What can hang from each mark:
k_452: k_670
k_670: k_204 k_259 k_426 k_548 k_563 k_668 k_960
k_426: k_204
k_563: k_204 k_670
k_668: k_204 k_670
k_960: k_204 k_670
k_259: k_204
k_548: k_204 k_670
k_204: k_259 k_426 k_452 k_563 k_668 k_670

Known rows, with every way that one mark hangs from another:
k_960[k_204[k_426 k_452 k_563 k_670[k_668]]]: 1.16  0.51  0.32  -2.19  -0.38  1.21  0.51  1.33  -2.06  0.94  -0.36  2.54  0.26  1.19  -0.89  0.92  0.77  0.54  -1.73  -1.08  0.82  0.33  -0.76  -1.15  0.86  -0.30  0.81  -0.03  1.27  0.44
k_452[k_670[k_426 k_563 k_668[k_204] k_960]]: 0.77  0.05  0.79  -0.05  0.41  -0.83  1.28  0.31  -1.79  0.42  0.26  -1.27  0.12  -2.01  -0.47  0.93  0.12  2.25  -0.32  -2.64  1.26  -0.33  1.80  -0.29  2.03  1.89  1.19  1.08  1.56  0.98
k_259[k_204]: -0.57  -0.18  -1.04  0.40  -0.30  -0.37  -0.46  -0.56  0.05  1.27  -0.13  0.96  -0.24  -0.75  -0.49  -0.16  0.38  -0.23  -0.08  -0.32  0.78  -0.02  0.31  -0.13  -0.50  -0.74  -0.43  -0.07  0.59  0.34
k_204[k_259 k_426 k_452 k_563 k_668 k_670[k_548 k_960]]: 3.04  1.00  2.27  -5.08  0.40  0.72  1.79  2.78  -6.04  -0.58  -0.02  3.87  1.52  0.53  -1.90  3.40  -0.37  0.93  -0.55  -3.31  -0.99  -0.62  -0.13  -3.18  2.87  -0.45  2.22  0.66  0.84  2.52
k_204[k_670]: 0.62  -0.19  -0.10  -1.40  -0.62  -0.21  0.31  0.26  -1.19  0.23  -1.04  1.01  0.31  0.11  0.33  -0.09  -0.26  0.71  0.27  -0.16  0.78  -0.78  -0.28  -0.45  0.96  0.57  -0.20  0.57  -0.16  0.29
k_960[k_204[k_259 k_452[k_670[k_548]] k_563]]: -0.60  -0.19  0.84  -2.12  0.16  0.92  0.32  0.86  -1.01  1.38  -0.29  1.51  -0.06  0.07  -2.01  0.59  0.13  0.05  -1.11  -0.92  -0.36  0.26  -1.04  -0.79  -0.20  0.27  1.29  0.31  1.02  0.36
k_259[k_204[k_563]]: -0.37  -0.49  -0.80  -0.67  -0.42  -0.29  0.39  0.16  -0.67  1.82  0.03  1.23  -0.38  -0.72  -0.72  0.41  0.74  0.58  0.11  0.11  0.90  -0.43  1.00  -0.27  -0.57  -0.73  -0.14  0.21  0.72  0.73
k_668[k_204]: -1.06  0.09  -1.29  -0.06  -0.41  0.08  -0.62  -0.26  0.10  0.25  -0.39  -0.73  -0.29  -1.51  -0.80  0.06  0.05  0.77  -0.07  -0.50  0.96  0.22  0.58  0.26  -0.34  -0.17  -0.73  -0.52  0.26  0.58
k_563[k_204[k_670]]: -0.71  0.53  -0.96  -0.53  -0.60  -0.12  -0.27  -0.33  -0.63  1.15  -0.99  1.65  0.14  -0.85  0.28  -0.21  -0.17  0.54  0.06  0.00  0.77  -0.59  -0.63  -0.47  0.28  0.40  -0.45  -0.07  0.87  0.28
k_452[k_670[k_563 k_668 k_960[k_204[k_259]]]]: -0.45  -0.87  1.33  -0.34  0.59  -0.58  1.14  -0.11  -1.15  0.99  0.12  -0.79  0.11  -0.96  -1.14  0.24  -0.21  2.45  -0.21  -1.94  0.52  -0.39  0.62  -0.42  1.32  2.25  1.23  0.95  1.35  0.88
k_563[k_670[k_426[k_204] k_960]]: -0.36  1.13  -0.02  0.18  0.10  0.18  -0.11  -0.36  -0.64  1.31  -1.00  1.65  0.06  -0.51  0.52  0.74  -0.50  0.70  -1.11  -1.33  0.22  0.12  0.33  -0.72  1.31  1.00  0.40  0.29  1.96  1.56
k_452[k_670[k_960]]: -0.64  -0.40  0.45  0.36  -0.01  -0.26  0.59  -0.09  -1.12  0.36  -0.81  -0.33  -0.18  -0.57  0.20  -0.72  -0.55  1.94  -0.03  -1.30  0.51  -0.39  1.01  -0.09  0.84  1.50  0.44  1.07  0.62  -0.19
k_960[k_204 k_670]: -1.04  -0.25  0.24  -0.68  0.17  1.22  -0.09  -1.16  1.31  1.53  -1.32  1.85  -0.19  1.54  -1.37  -0.38  0.20  0.72  -1.31  -0.75  0.98  0.65  -1.40  0.11  -0.81  0.83  -0.87  0.13  0.92  0.13
k_426[k_204[k_563]]: -0.76  -0.08  -0.89  -1.07  -0.90  0.36  0.51  0.33  -0.49  1.56  -0.58  0.53  -0.87  -0.87  -0.85  1.00  0.23  1.93  -0.32  0.58  0.30  -0.39  0.54  -0.63  -0.37  -0.30  0.49  0.20  1.02  0.40
k_668[k_204[k_426 k_452] k_670[k_259 k_548 k_563 k_960]]: 0.26  1.51  0.07  -1.22  -0.08  -0.08  0.45  0.73  -1.36  -0.56  -0.54  -1.44  1.36  -2.70  -1.76  2.28  -0.07  0.08  -0.39  -2.17  1.50  0.53  2.05  -0.57  2.40  0.64  1.08  -0.26  1.21  2.27
k_563[k_204[k_426] k_670[k_548]]: -0.81  1.82  0.14  -0.35  -0.53  0.65  -0.53  -0.53  -1.15  1.53  -0.50  2.96  0.78  -1.12  0.89  0.71  0.24  -1.24  -1.10  -0.84  0.81  -0.08  -0.79  -1.07  0.76  0.08  0.06  -0.30  1.59  1.70
k_426[k_204[k_670]]: -0.53  0.11  -1.20  -0.96  -1.21  0.13  -0.12  -0.20  -0.59  1.17  -1.48  0.95  -0.50  -0.86  -0.38  0.36  -0.28  1.65  -0.34  0.03  0.76  -0.52  -0.33  -0.80  0.37  0.08  0.09  0.29  0.79  0.21
k_670[k_259[k_204[k_452 k_563]] k_426 k_960]: 1.12  0.74  0.44  -0.39  1.05  -0.51  0.40  0.65  -1.60  1.09  0.61  0.84  0.33  -1.65  -1.46  2.03  -0.40  -0.82  -0.51  -2.26  -0.45  0.20  1.38  -1.17  1.94  0.57  1.76  0.49  1.97  0.79
k_204[k_259 k_426 k_452 k_668 k_670[k_563]]: 2.91  1.23  1.76  -3.98  0.19  0.37  0.44  2.56  -4.62  -0.50  -0.34  2.39  1.65  0.31  -1.11  2.61  0.14  -0.87  -0.41  -2.18  -0.48  -0.58  -1.34  -2.15  2.12  -0.42  1.89  -0.01  0.48  1.67
k_960[k_670[k_204[k_452] k_259 k_426 k_548 k_563 k_668]]: 1.94  1.60  1.88  -1.98  0.83  -0.54  1.81  0.91  0.15  1.41  0.38  1.24  1.41  -1.80  -1.72  2.73  0.53  -1.48  -0.98  -2.82  1.16  0.00  -0.69  -1.60  3.06  1.61  2.39  -0.02  0.85  1.50
k_426[k_204[k_259 k_670]]: -0.78  -0.21  -0.60  -1.66  -0.93  0.13  -0.68  -0.13  -1.35  1.38  -1.46  1.06  -0.38  -1.36  -1.44  0.78  -0.76  1.13  -0.01  -0.17  0.10  -0.61  -1.02  -1.14  0.27  0.39  0.29  0.26  0.82  0.53
k_204[k_670[k_259]]: 0.48  -0.39  0.21  -1.75  -0.33  -0.47  0.09  0.10  -1.22  0.68  -0.99  0.53  0.54  -0.94  -0.26  0.25  -0.59  -0.40  0.47  -0.24  0.69  -1.15  -0.62  -0.55  1.39  1.25  0.42  0.47  -0.11  0.18
k_563[k_670[k_204[k_259 k_452 k_668] k_426 k_548 k_960]]: 0.62  2.15  1.07  -0.93  0.90  -0.13  0.72  0.78  -1.36  1.15  -0.15  3.44  1.13  -1.30  -0.59  1.95  -0.79  -0.50  -1.30  -3.58  -0.36  0.22  -0.72  -2.07  2.78  0.88  2.04  -0.50  1.34  2.57
k_204[k_426]: 1.11  0.65  0.61  0.17  -0.38  0.75  -0.56  0.63  -2.02  -0.37  0.49  0.82  0.25  0.26  0.17  0.86  0.36  -0.75  -0.51  -0.55  0.19  0.44  0.15  -0.54  0.29  -0.76  0.15  -0.05  0.20  -0.13
k_548[k_670[k_204 k_259 k_426 k_960]]: -0.05  1.06  0.39  -0.50  0.65  -0.63  0.18  0.17  -0.52  1.30  -0.60  0.74  1.16  -1.15  -0.94  0.69  -0.86  0.51  0.27  -1.75  1.06  0.32  -0.22  -0.90  1.91  1.72  2.18  0.40  1.07  0.20
k_548[k_204[k_259 k_452] k_670[k_426 k_563]]: -0.15  1.59  0.53  -3.20  0.44  0.46  -0.38  1.12  -0.29  0.70  -1.39  0.07  1.87  0.14  -1.26  0.67  0.38  -0.58  0.66  -0.26  1.30  1.16  -1.21  -0.59  0.44  -0.01  2.11  0.55  1.63  0.88
k_204[k_259 k_426]: 0.75  0.19  1.50  -0.83  0.00  0.73  -1.35  0.74  -3.14  -0.09  0.51  0.94  0.45  -0.47  -1.36  1.45  -0.33  -1.47  -0.04  -0.87  -0.74  0.30  -0.83  -1.04  0.13  -0.31  0.47  -0.08  0.27  0.34
k_259[k_204[k_426 k_452 k_563[k_670] k_668]]: 0.84  1.18  -0.47  -1.82  -0.24  0.50  0.41  1.18  -2.29  1.55  -0.53  3.17  0.42  -0.03  -0.16  1.18  1.16  -0.48  -1.22  -1.33  0.96  -0.27  0.19  -1.10  0.40  -1.45  0.69  -0.38  1.42  1.48
k_668[k_204[k_452] k_670[k_426 k_548 k_960]]: 0.54  1.89  -0.98  -0.51  0.08  0.12  0.32  0.15  -0.70  -1.10  -1.25  -0.36  0.72  -1.97  -1.17  1.30  -0.36  0.76  -1.05  -2.89  1.51  1.02  1.73  -0.19  1.94  0.18  0.19  -0.16  1.42  1.70

Rows:
0.10  1.98  0.31  -0.62  0.11  0.01  -0.52  1.14  -0.71  1.99  -0.91  2.67  0.69  -1.39  0.07  0.96  -0.20  -1.83  -1.19  -1.54  0.38  0.07  -1.35  -1.08  1.56  0.82  1.42  -0.81  1.08  1.26 => k_563[k_670[k_204[k_259 k_452] k_426]]
0.87  1.02  1.06  -2.90  0.29  0.94  0.75  0.99  -1.91  -0.26  0.43  1.90  1.08  -0.43  -1.70  1.89  0.21  -0.58  -0.22  -1.85  -0.11  0.52  -0.63  -1.69  0.84  -1.28  1.52  -0.12  0.52  1.56 => k_670[k_548[k_204[k_259 k_426 k_452 k_563 k_668]]]
2.82  0.73  2.08  -4.52  0.69  -0.18  1.90  2.33  -4.06  -0.08  0.02  2.29  1.24  -0.45  -1.94  2.89  -0.42  0.61  -0.53  -2.83  -0.73  -0.43  0.11  -2.66  3.44  0.84  2.29  1.12  1.37  2.25 => k_204[k_259 k_452 k_563 k_670[k_426 k_548 k_668 k_960]]
0.84  1.13  1.00  -1.21  0.02  0.51  1.07  0.17  -0.64  0.91  -0.43  3.03  0.75  -0.17  -1.09  1.40  0.14  0.22  -0.85  -2.55  1.20  0.11  -0.85  -1.39  1.28  0.27  0.52  -0.26  0.01  1.07 => k_960[k_670[k_204[k_426 k_668] k_548]]
1.26  1.43  0.61  -1.22  0.29  -0.58  0.92  0.23  -0.60  0.20  -0.22  -0.53  1.30  -2.64  -0.89  2.14  0.10  -1.65  -0.19  -1.27  1.16  -0.23  0.56  -0.17  2.01  1.05  1.57  0.26  1.19  1.35 => k_668[k_670[k_259 k_426 k_548 k_563[k_204[k_452]]]]
0.06  0.68  1.17  -1.11  0.64  -0.97  0.92  0.52  -0.83  1.38  0.15  -0.23  1.68  -1.21  -1.24  1.26  -0.21  1.33  0.54  -1.54  1.45  0.01  0.12  -1.25  2.54  2.07  2.61  0.16  1.12  1.21 => k_548[k_670[k_204[k_426] k_259 k_563 k_668 k_960]]
0.62  -0.20  1.92  -2.65  0.46  1.26  1.02  -0.53  -1.05  1.75  0.04  2.33  0.56  0.15  -2.62  1.84  0.54  -0.15  -1.63  -2.14  1.28  0.18  -1.14  -1.21  0.96  1.16  0.76  0.36  1.35  1.12 => k_960[k_204[k_426 k_563] k_670[k_259 k_548 k_668]]
-1.02  1.03  -0.06  0.14  0.41  -0.33  0.54  0.07  -0.23  1.83  -0.86  2.52  0.49  -0.72  0.23  0.33  -0.69  1.33  -0.64  -1.94  0.46  -0.32  -0.26  -1.03  1.65  1.34  0.77  -0.86  0.96  2.01 => k_563[k_670[k_204[k_668] k_960]]
0.78  1.05  -0.25  -0.95  0.34  -0.21  0.87  -0.46  -1.83  0.31  -0.18  2.81  0.56  -0.92  -0.26  1.17  -0.56  1.27  -0.35  -2.49  0.21  -0.49  -0.29  -1.34  1.53  0.27  0.35  0.16  1.40  1.34 => k_563[k_204[k_668 k_670[k_426 k_548 k_960]]]
2.35  1.83  0.63  -0.27  0.58  -0.39  1.52  0.81  -1.35  0.40  1.57  3.04  0.65  -2.07  -1.08  2.65  -0.16  -0.55  -0.92  -3.93  0.22  0.23  -0.51  -1.84  2.27  -0.41  2.26  -0.57  0.15  1.18 => k_670[k_204[k_668] k_426 k_548]
0.70  2.04  1.21  -0.77  0.93  -0.40  0.67  0.62  -1.09  1.24  0.04  2.78  1.18  -1.70  -0.72  1.81  -0.63  -0.60  -1.50  -3.58  0.04  0.36  -0.74  -2.14  3.33  1.40  2.08  -0.55  1.65  2.57 => k_563[k_670[k_204[k_259 k_452] k_426 k_548 k_668 k_960]]
0.99  0.80  0.75  -0.66  0.21  -0.44  1.21  -0.05  -1.26  -0.20  -0.18  -0.42  0.71  -1.76  -1.47  2.42  -0.51  1.41  -0.08  -1.93  0.56  0.21  1.65  -0.62  1.97  0.99  1.11  0.82  1.46  2.14 => k_668[k_670[k_426[k_204[k_259]] k_548 k_563 k_960]]
-0.46  1.48  0.77  0.24  -0.06  0.04  0.49  0.29  -0.93  1.42  -0.06  2.81  0.83  -0.94  0.22  1.08  -0.49  0.31  -0.88  -2.16  0.45  0.21  0.17  -1.67  2.18  0.83  1.03  -0.38  0.82  2.19 => k_563[k_670[k_204[k_426] k_548 k_960]]
-0.70  0.89  0.24  -0.60  0.53  -0.08  -0.31  -0.27  -0.89  1.61  -1.02  1.80  0.80  -0.89  -0.03  0.51  -0.45  -0.84  -0.82  -1.60  0.29  -0.33  -0.17  -0.94  1.57  1.04  0.78  -0.31  1.61  1.79 => k_563[k_670[k_259[k_204[k_426 k_452 k_668]] k_960]]
0.26  0.52  -0.36  -1.32  0.17  0.22  0.09  -0.10  -0.88  0.40  -0.99  1.09  0.64  -0.38  -0.72  0.18  -0.39  1.41  0.17  -1.66  1.41  0.45  -0.26  -0.82  1.41  0.39  0.34  0.04  1.32  0.94 => k_548[k_204[k_670[k_426 k_668 k_960]]]
1.65  1.12  0.94  -2.26  0.24  0.55  1.43  -0.03  -0.43  0.54  -0.69  1.75  0.43  -0.13  -1.17  1.81  0.58  0.20  -1.56  -2.20  1.10  0.24  -0.42  -1.21  1.60  0.49  0.71  0.69  1.39  1.08 => k_960[k_670[k_426[k_204[k_452 k_563]] k_548 k_668]]
-0.26  1.44  0.31  -3.75  0.67  1.01  0.53  1.07  -1.81  0.68  -1.70  1.34  1.88  0.63  -1.41  0.73  -0.01  1.16  0.28  -1.40  1.50  0.68  -0.44  -1.27  1.22  0.02  2.33  0.13  1.90  1.05 => k_548[k_204[k_426 k_452 k_563 k_668] k_670[k_259 k_960]]
-0.36  0.10  0.15  -1.76  0.04  0.79  -0.72  0.40  -0.60  0.91  -1.01  1.93  0.24  0.65  -1.65  0.09  -0.37  -0.41  -1.04  -0.86  -0.33  0.42  -2.05  -0.86  0.15  0.26  0.48  -0.16  0.81  0.24 => k_960[k_204[k_259 k_452 k_670]]
-0.20  0.73  -0.01  -2.13  -0.13  0.21  0.45  0.59  -1.23  0.78  -0.91  0.83  0.03  -1.52  -1.67  1.44  -0.21  0.65  -0.81  -1.61  -0.44  -0.40  -1.02  -1.42  0.64  -0.12  1.83  0.04  1.17  0.89 => k_426[k_204[k_259 k_452[k_670[k_548 k_563]] k_668]]
-0.65  -0.07  1.16  -1.57  0.91  -0.10  1.16  -0.24  -0.51  0.49  0.72  0.15  0.89  -1.64  -2.16  1.63  -0.98  0.59  0.71  -1.78  -0.38  0.21  0.91  -1.48  1.84  0.87  1.72  0.45  0.90  1.70 => k_670[k_259 k_548[k_204[k_563]] k_960]
0.62  -0.11  0.44  -1.21  0.20  1.30  0.58  0.35  -1.95  0.93  0.61  2.44  -0.20  0.99  -1.37  1.26  0.54  1.16  -1.25  -1.38  0.19  0.23  -0.52  -0.64  -0.46  -0.67  0.52  -0.30  0.99  0.62 => k_960[k_204[k_426 k_563 k_668]]
0.80  1.32  -0.91  -0.36  -0.38  0.21  -0.10  0.08  -0.54  -0.03  -1.77  0.07  0.18  -1.14  -0.31  0.72  -0.07  -0.05  -0.92  -0.92  1.47  0.27  0.29  0.28  0.86  0.28  0.33  -0.07  1.25  0.22 => k_668[k_670[k_426[k_204[k_452]]]]
1.53  1.02  0.53  -1.22  0.23  -0.79  0.92  0.20  -0.66  0.34  -0.17  -0.52  1.23  -2.57  -1.15  2.15  0.27  -1.82  -0.16  -1.50  1.45  -0.24  0.92  -0.16  1.95  0.68  1.53  0.45  1.00  1.47 => k_668[k_670[k_259[k_204[k_452]] k_426 k_548 k_563]]
-1.18  -0.45  0.56  -1.05  0.46  0.97  -0.31  -1.32  1.29  1.95  -1.26  1.37  0.03  0.49  -1.96  -0.03  -0.14  -0.38  -1.08  -0.84  0.88  0.29  -1.73  0.02  -0.36  1.51  -0.27  0.03  0.95  0.01 => k_960[k_204 k_670[k_259]]
-0.43  0.07  0.45  0.08  -0.56  -0.84  1.13  1.11  -0.64  1.85  -0.15  -0.14  0.05  -2.01  0.02  0.19  0.32  1.19  0.24  -0.82  1.38  -0.81  0.58  -0.28  1.02  1.45  1.56  0.40  0.04  0.09 => k_452[k_670[k_204 k_563]]
-0.19  0.70  0.18  -1.46  0.11  -0.73  1.19  0.63  0.12  1.28  -0.49  0.52  1.25  -0.20  -0.38  0.50  0.30  1.60  0.74  -0.47  1.58  -0.27  -0.40  -0.48  0.84  0.82  1.81  0.10  0.22  0.89 => k_548[k_670[k_204[k_668] k_563]]
-0.11  1.05  0.44  -2.71  -0.14  1.41  -0.62  1.88  -2.03  0.73  -0.60  1.39  0.71  -0.10  -1.61  1.13  0.42  -0.74  -0.01  -0.27  0.28  0.88  -0.67  -1.18  -0.03  -1.15  1.15  -0.50  1.09  0.70 => k_548[k_204[k_259 k_426 k_452 k_563]]
-0.32  0.31  1.02  -1.15  0.16  -0.48  0.92  0.48  0.84  2.33  -0.53  0.60  0.68  -1.27  -1.35  1.28  0.18  -0.25  0.20  -0.60  1.18  -0.51  -0.43  -0.59  1.18  1.88  1.04  -0.17  0.13  0.86 => k_960[k_670[k_204 k_259 k_563]]
1.55  0.83  1.59  -1.01  1.84  -0.44  1.01  -0.74  -1.11  -0.29  1.42  0.21  1.28  -2.47  -2.34  2.44  -0.97  -0.51  -0.39  -4.21  0.03  0.72  0.19  -1.85  3.46  1.29  2.36  0.24  1.94  1.77 => k_670[k_259 k_426 k_548[k_204] k_668 k_960]
1.07  1.09  2.12  -1.13  1.37  -0.97  1.81  0.33  -1.11  0.09  2.20  -0.44  1.67  -2.34  -1.76  3.12  -0.07  -0.23  -0.28  -2.75  -0.64  0.07  0.95  -2.20  3.63  1.38  2.76  0.12  1.88  2.58 => k_670[k_259 k_548 k_563[k_204[k_426 k_452]] k_668 k_960]
-0.13  1.35  -0.44  -0.80  -0.12  -0.03  -0.14  0.89  -1.28  -0.14  -1.12  -1.77  1.04  -2.41  -1.48  1.68  -0.04  0.38  -0.33  -1.53  1.67  0.44  1.94  -0.04  1.88  0.88  0.70  -0.54  1.40  1.73 => k_668[k_204[k_426 k_452] k_670[k_259 k_563 k_960]]
2.74  1.22  2.63  -3.28  0.32  0.00  0.88  2.22  -4.26  -0.89  0.58  1.57  1.93  -0.14  -1.54  2.96  -0.19  -0.33  -0.53  -2.81  -0.70  0.18  -0.17  -2.91  3.63  0.36  2.18  0.65  1.00  2.36 => k_204[k_259 k_426 k_452 k_670[k_548 k_563 k_668 k_960]]
